What can hang from each mark
K: C T X Y
Y: K R
G: L
R: U Y
T: K
C: G K
L: G

Known rows, with every way that one mark hangs from another
C[G[L] K[Y]]: [ 0.55  0.66 -2.27  1.49  3.01  1.52  3.52 -2.22  1.42  0.50  0.70  0.50
 -2.46  2.85  2.51 -0.52 -2.67  1.01 -3.79  2.15  0.21 -1.18  0.66]
R[U Y[K]]: [-1.38 -1.02 -1.19 -2.15 -0.59  1.91 -1.29  3.88 -3.57 -0.53 -1.14  0.16
  4.67 -2.60 -2.42 -3.07 -1.11  1.92 -0.05 -1.90 -1.62 -0.06  1.47]
C[G]: [ 0.08 -0.39 -1.41  0.10  3.50  0.71  1.83  0.93  0.53 -1.75  0.48 -0.32
  0.26  1.33 -1.61 -0.76 -1.19 -0.43 -2.55 -0.91 -0.35 -1.53  0.14]
C[G[L] K[X]]: [ 0.53  0.22 -1.46  1.18  3.02  0.01  4.31 -0.38  1.68  3.42  0.87  0.78
 -1.87  2.62  1.97 -0.75 -2.43  0.26 -4.83  1.88  0.44 -1.45  0.60]
Y[K[X] R[U]]: [ 0.95  0.91 -1.74  0.30 -2.03 -0.56 -0.66  1.38 -0.73  2.23 -0.42 -1.12
  1.72 -2.18 -0.12 -0.18 -1.75  0.11 -1.21 -1.54 -0.27 -0.10  1.97]
G[L]: [-1.47 -0.12 -3.51  0.82  2.05  1.82  3.53  0.87  0.94  0.69 -1.19  1.86
 -0.50 -0.66 -0.91 -1.09 -2.25  1.02 -1.70 -2.08 -0.37  1.31  0.44]
K[C X]: [-1.68  0.41 -2.77  1.60  1.12 -1.07  3.51  1.20  2.49  1.35 -0.45  0.72
  0.68 -1.84 -0.53 -0.04 -0.12  0.44 -1.64 -0.59 -0.13  0.85 -1.73]
C[K[T Y[R[U]]]]: [ 3.71  1.35 -0.88  0.64  0.14  0.11  2.61 -1.74 -1.53 -1.06 -0.18 -2.49
  1.46 -2.01  1.13  0.28 -4.21  1.14 -5.18  1.12  0.19 -0.49  3.39]
C[G K[T Y]]: [ 1.53  1.18  0.04  0.64  4.08  0.12  2.90 -1.58  1.29 -1.62  1.50 -1.22
 -0.30  1.96  1.69  0.74 -4.39  0.07 -5.24  1.80  0.50 -2.28  1.92]
T[K[Y]]: [-1.95  1.43 -1.79  2.58  2.34 -0.30  1.73 -1.24  1.04 -0.78 -0.61  0.09
 -3.44 -2.41  0.02  0.86 -1.48  1.06 -0.84 -1.17 -0.14  0.74  0.46]
Y[K[C T X] R]: [ 0.68  1.16 -3.17  0.25 -1.90 -1.51  0.86  1.75  3.09  1.51  0.99 -0.48
  1.25 -1.40  2.37  1.54 -3.45  0.13 -1.11 -0.52  1.03 -0.37 -0.39]
T[K[C[G[L]] X]]: [-1.02 -0.12 -3.62  1.75  1.65 -0.12  4.26  0.75  2.21  3.01  0.01 -0.06
 -5.33  0.64  3.63  0.31 -0.93  1.75 -0.53  0.67  0.23 -0.41 -2.12]
Y[K R[U]]: [ 1.31  0.06 -1.91 -0.15 -1.26  1.37 -1.04  2.58 -1.89 -0.69 -0.75 -1.35
  2.45 -2.17 -1.56 -1.34 -1.96  0.24 -1.44 -1.81 -0.52  0.26  1.56]
L[G]: [-1.47 -0.79 -3.85  1.20  3.08  2.67  2.39  0.39  0.37 -0.90  0.55  0.51
  0.10 -1.48 -2.44 -0.48 -0.67 -0.20 -2.75 -1.16  0.46  0.21  0.83]
K[C[G] T X Y]: [ 0.51  1.43 -1.61  0.95  1.96 -1.62  3.57 -1.97  3.38  0.29  0.90 -0.57
 -0.30  0.99  3.66  2.90 -2.77  0.58 -1.61  0.68  0.70 -1.90 -0.74]
T[K[C[G] X Y]]: [-1.03  1.04 -2.16  2.76  1.76 -1.54  2.91 -1.83  2.94  1.25  0.48 -0.81
 -4.36 -0.03  3.32  1.70  0.11  1.29 -0.36  1.33  0.16 -1.23 -2.18]
T[K[C Y]]: [-2.20  0.71 -3.09  2.46  1.38 -0.06  2.62  0.05  1.88 -0.85 -0.55 -0.37
 -3.08 -2.59  0.80  0.36 -0.22  1.68 -0.19 -0.10 -0.17  1.10 -2.11]
Y[K]: [-2.24 -0.06 -1.85  0.28  1.27  0.71 -0.52  3.15  1.76 -0.64 -0.03  1.00
  1.06 -0.76 -1.99 -0.82 -2.23 -0.52 -1.02 -1.68 -0.37  0.15  0.64]
K[C[G] T X]: [ 0.30  0.44 -1.49 -0.24  2.43 -1.41  3.79  0.96  2.91  0.59  0.92 -0.63
  0.37  1.01  1.52  1.18 -2.86  0.20 -2.54  0.33  0.43 -2.01 -0.80]
T[K]: [-1.91  0.26 -1.72  1.53  2.63  0.39  2.10  1.70  0.31 -0.79 -0.27 -0.08
 -2.80 -2.56 -1.80 -0.74 -1.34  0.58 -1.60 -1.40 -0.21  1.04  0.66]
T[K[C X]]: [-2.37  0.80 -2.77  1.86  1.04 -1.67  3.18  1.60  2.44  1.80 -0.42 -0.10
 -3.02 -3.00  0.65  0.11 -0.26  1.03 -1.25 -0.18  0.06  0.81 -1.83]
Y[K[X]]: [-2.99  0.83 -1.24  1.12  1.06 -0.89  0.07  1.82  2.71  2.41  0.26  1.65
  0.40 -0.88 -0.52  0.15 -2.06 -0.52 -1.24 -1.45  0.26 -0.25  0.75]
T[K[X]]: [-2.44  1.14 -1.47  1.95  2.34 -1.70  2.51  0.40  1.74  2.36 -0.38  0.58
 -3.27 -2.66 -0.41  0.33 -1.51  0.55 -1.79 -1.59  0.24  0.69  0.69]
T[K[C Y[R[U]]]]: [ 1.30  0.91 -3.12  2.15 -1.43  0.52  2.36 -0.90 -1.89 -1.12 -1.37 -2.98
 -1.75 -3.83  1.35  0.13  0.22  2.39 -0.29  0.11 -0.66  1.12 -0.71]

Rows
[ 0.86  1.98  0.17  1.42  3.66 -1.85  3.41 -2.94  2.87  1.32  1.45 -0.48
 -1.25  2.06  2.97  1.96 -4.13  0.04 -5.36  2.29  0.76 -2.87  1.67] | C[G K[T X Y]]
[ 1.93  2.33 -3.79  1.65 -1.17 -2.26  3.73 -3.03  2.56  1.09 -0.30 -0.57
  0.05 -1.81  3.44  3.33 -2.97  0.86 -1.25  0.08  1.34  0.13 -0.32] | K[C T X Y[R]]
[ 1.11  1.05 -2.52 -0.63 -0.47  0.12 -0.28  1.91  1.18 -1.19  0.50 -0.49
  1.79 -1.03 -0.03  0.99 -4.79 -0.01 -1.84 -1.62  0.93 -0.46  2.09] | Y[K[T] R]
[ 0.06 -1.22 -2.23 -2.93  0.63  1.04 -0.09  3.48  0.00 -2.35  0.91 -0.12
  3.53  1.07  1.09 -0.84 -2.68  1.87  0.29 -0.02 -0.19 -2.28 -0.85] | R[Y[K[C[G] T]]]
[-0.58  0.11 -1.54 -0.48  1.59 -1.14  0.83  2.55  3.83  0.97  1.56 -0.28
  0.50  1.48  2.51  1.03 -3.42 -0.07 -1.32  0.41  0.37 -2.33 -0.95] | Y[K[C[G] T X]]
[ 0.12  0.99 -3.75  1.24 -2.44 -1.08  0.30  1.53  2.61  1.49  0.16  0.00
  0.81 -1.35  1.10  0.55 -0.21 -0.10 -0.38  0.01  0.77  0.30 -1.75] | Y[K[C X] R]
[ 2.50  1.21 -2.24  1.19 -0.36  0.82  1.52 -1.86 -2.24 -1.19 -1.53 -1.47
  1.71 -2.61 -0.65  0.33 -1.39  1.18 -1.65 -1.14 -0.60  0.48  1.99] | K[Y[R[U]]]
[-2.39  0.56 -1.83  0.06  0.32 -1.23  1.15  2.90  4.04  1.66  0.89  0.65
  1.37 -1.39  1.31  0.87 -3.60  0.39 -1.32 -0.69  0.69 -0.45 -0.47] | Y[K[C T X]]
[ 2.37  1.83 -2.44  2.41  0.42 -0.29  2.68 -2.77  0.67 -1.10  0.29 -0.66
 -0.26 -0.82 -0.09  0.05 -1.53  0.25 -4.11  1.40  0.56  0.04  1.13] | C[K[Y[R]]]
[-1.73  1.32 -3.15  2.54  0.61 -1.56  3.37 -1.96  3.21  1.49 -0.51  0.84
 -0.10 -1.69  1.15  1.19  0.14  1.12 -0.58 -0.32  0.30  0.96 -1.54] | K[C X Y]
[ 1.40 -0.06 -1.34 -0.25  3.89  1.50  4.28  1.03  1.14  0.18  1.21 -0.38
 -0.95  2.57  1.65 -0.70 -5.26  0.86 -5.52  1.52  0.48 -1.71  1.70] | C[G[L] K[T]]
[ 1.34 -0.63 -3.37 -0.20 -2.51  1.49 -0.26  3.41 -1.39 -1.17 -0.63 -2.00
  2.84 -2.31 -0.63 -1.85 -0.39  0.82 -0.62 -0.46 -0.67  0.41 -0.81] | Y[K[C] R[U]]
[-0.70 -1.11 -1.83 -3.20 -0.98  1.58 -0.09  4.59 -2.20 -0.98 -0.59 -0.64
  5.74 -2.65 -0.18 -2.20 -2.59  3.11  0.29 -1.56 -0.94 -0.12  0.43] | R[U Y[K[C T]]]
[-1.83 -0.14 -0.77 -1.34 -0.72  0.11 -0.74  2.48 -2.53  2.33 -1.23  0.92
  4.32 -2.65 -0.85 -2.18 -0.66  2.04  0.22 -1.88 -1.21 -0.14  1.71] | R[U Y[K[X]]]
[-1.44 -1.63 -2.31 -1.78 -1.57  2.25 -0.73  4.70 -2.77 -0.96 -1.12 -0.32
  5.36 -2.84 -1.30 -3.44  0.23  3.00  0.54 -1.16 -1.47  0.41 -1.01] | R[U Y[K[C]]]
[-1.87  0.53 -2.43 -1.60 -1.02 -0.89  0.91  2.62  1.29  1.56  0.24  1.47
  3.60 -1.95  1.32 -0.13 -2.61  1.92  0.55 -0.89  0.69 -0.61 -0.49] | R[Y[K[C T X]]]
[-0.30  0.79 -2.34  1.88  1.69 -1.30  3.05 -1.99  2.96  0.76  0.46 -0.07
 -0.68  1.15  2.39  1.51 -0.01  0.52 -0.80  0.77  0.24 -1.34 -2.16] | K[C[G] X Y]
[-1.29  1.83 -2.43  1.57  1.03 -1.80  3.74 -1.73  3.78  1.67  0.08  0.75
  0.41 -1.75  2.38  2.38 -3.07  1.05 -1.41 -0.34  0.63 -0.03 -0.55] | K[C T X Y]
[ 2.36  2.61 -1.28  0.87 -0.66 -1.55  2.59 -2.81 -1.01  1.85 -1.03 -1.32
  1.38 -2.76  2.20  2.99 -4.05  0.97 -1.99 -1.44  0.46 -0.35  3.50] | K[T X Y[R[U]]]
[-0.82 -0.07 -2.17  1.60  2.22 -1.27  3.15  1.03  1.96  0.99  0.66 -1.16
 -3.58 -0.13  1.60  0.34 -0.12  0.61 -1.43  0.76 -0.05 -1.31 -2.35] | T[K[C[G] X]]
[ 2.71  1.27 -1.86  0.40 -0.01  0.29  2.02 -2.08 -1.82 -1.01 -1.10 -2.13
  2.18 -2.51  0.82  1.55 -4.26  1.21 -2.15 -1.38  0.10  0.02  3.51] | K[T Y[R[U]]]
[-1.03 -0.55 -0.59 -3.24  0.25  1.59 -0.82  3.95 -2.99 -0.62 -0.58 -0.02
  5.62 -2.63 -1.09 -1.97 -3.94  2.41 -0.75 -2.43 -1.01 -0.38  2.93] | R[U Y[K[T]]]
[-2.26  1.45 -0.89 -0.01  1.38 -1.41  0.27  1.94  3.42  2.40  0.71  1.22
  0.97 -1.06  0.50  1.40 -4.80 -0.51 -2.05 -1.77  0.89 -0.71  2.17] | Y[K[T X]]
[ 1.74  2.98 -2.51  1.56  0.15 -2.34  2.82 -3.62  1.82  1.49 -0.30 -0.28
  0.12 -1.47  2.43  3.92 -3.96  0.31 -1.74 -0.82  1.32 -0.39  2.26] | K[T X Y[R]]
[ 1.11  2.08 -1.92  2.84 -0.79 -1.55  1.97 -2.83 -1.55  2.42 -1.55 -1.99
 -2.60 -3.86  1.88  1.75 -1.15  1.41 -0.79 -0.67 -0.14  0.69  1.83] | T[K[X Y[R[U]]]]
[ 1.74  0.00  0.05 -0.49  4.42  0.47  3.17  1.19  1.06 -1.78  1.75 -1.32
  0.58  2.15 -0.28 -0.46 -4.40 -0.35 -5.90  1.37  0.36 -2.60  1.73] | C[G K[T]]
[ 0.72 -0.63 -2.13  0.57  3.59  2.21  3.76  0.73  0.58  0.31  0.48  0.32
 -1.39  2.52  0.40 -1.73 -2.57  0.79 -4.79  1.56 -0.16 -1.41  0.21] | C[G[L] K]
[ 2.12  2.04 -2.65  1.08  0.63 -0.42  2.37 -2.43  1.02 -1.50 -0.53 -0.33
  0.82 -1.54  0.98  2.55 -4.38  0.35 -1.75 -1.25  1.03 -0.03  2.36] | K[T Y[R]]
[-0.57 -1.08 -2.26  1.12  2.72  0.60  2.36  2.00  1.02 -1.87  0.63 -1.61
 -2.78 -0.02  0.05 -1.14 -0.08  0.98 -1.06  0.25 -0.66 -0.80 -2.35] | T[K[C[G]]]
[-0.97  0.82 -2.39  0.42  1.53 -1.45  4.17  1.33  3.08  1.34  0.28  0.32
  1.21 -1.85  0.75  1.12 -3.08  0.49 -2.29 -0.67  0.42  0.13 -0.43] | K[C T X]
[-1.85 -0.59 -2.17 -1.24 -2.25  0.39 -0.04  3.42 -1.74  1.79 -1.04  0.34
  4.53 -2.98  0.07 -2.41  0.51  2.49  0.67 -1.10 -1.09  0.02 -0.72] | R[U Y[K[C X]]]
[ 1.07  1.94 -4.19  2.69 -1.72 -1.73  3.12 -2.71  2.16  1.00 -0.53  0.06
 -0.09 -1.64  2.09  2.36 -0.07  0.69 -0.64  0.21  0.87  0.62 -1.61] | K[C X Y[R]]
[ 2.13  0.62 -3.78  2.17  0.04 -0.21  2.46 -1.89  0.53 -2.12  0.19 -2.64
 -4.10  0.12  2.84  1.49  0.21  1.29 -0.11  1.29  0.03 -0.89 -1.90] | T[K[C[G] Y[R]]]
[ 1.90  0.12 -3.04  0.65 -1.19 -0.97  0.19  1.20  2.29  0.64  1.27 -1.12
 -0.01  1.65  2.05  1.06 -0.21 -0.46 -0.67  1.09  0.50 -1.73 -1.67] | Y[K[C[G] X] R]
[-0.16 -0.06 -2.72  1.30  2.10  0.56  2.59 -1.02  1.77 -2.09  0.17 -0.74
 -0.25  1.25  0.82  0.60 -0.06  0.71 -0.90  0.86 -0.54 -1.05 -2.12] | K[C[G] Y]
[-0.80 -1.26 -2.39 -0.25  1.56  1.05 -0.13  3.55  2.15 -2.08  1.10 -0.54
  0.55  1.80 -0.31 -1.15 -0.57  0.04 -0.60  0.23 -0.66 -1.47 -2.33] | Y[K[C[G]]]
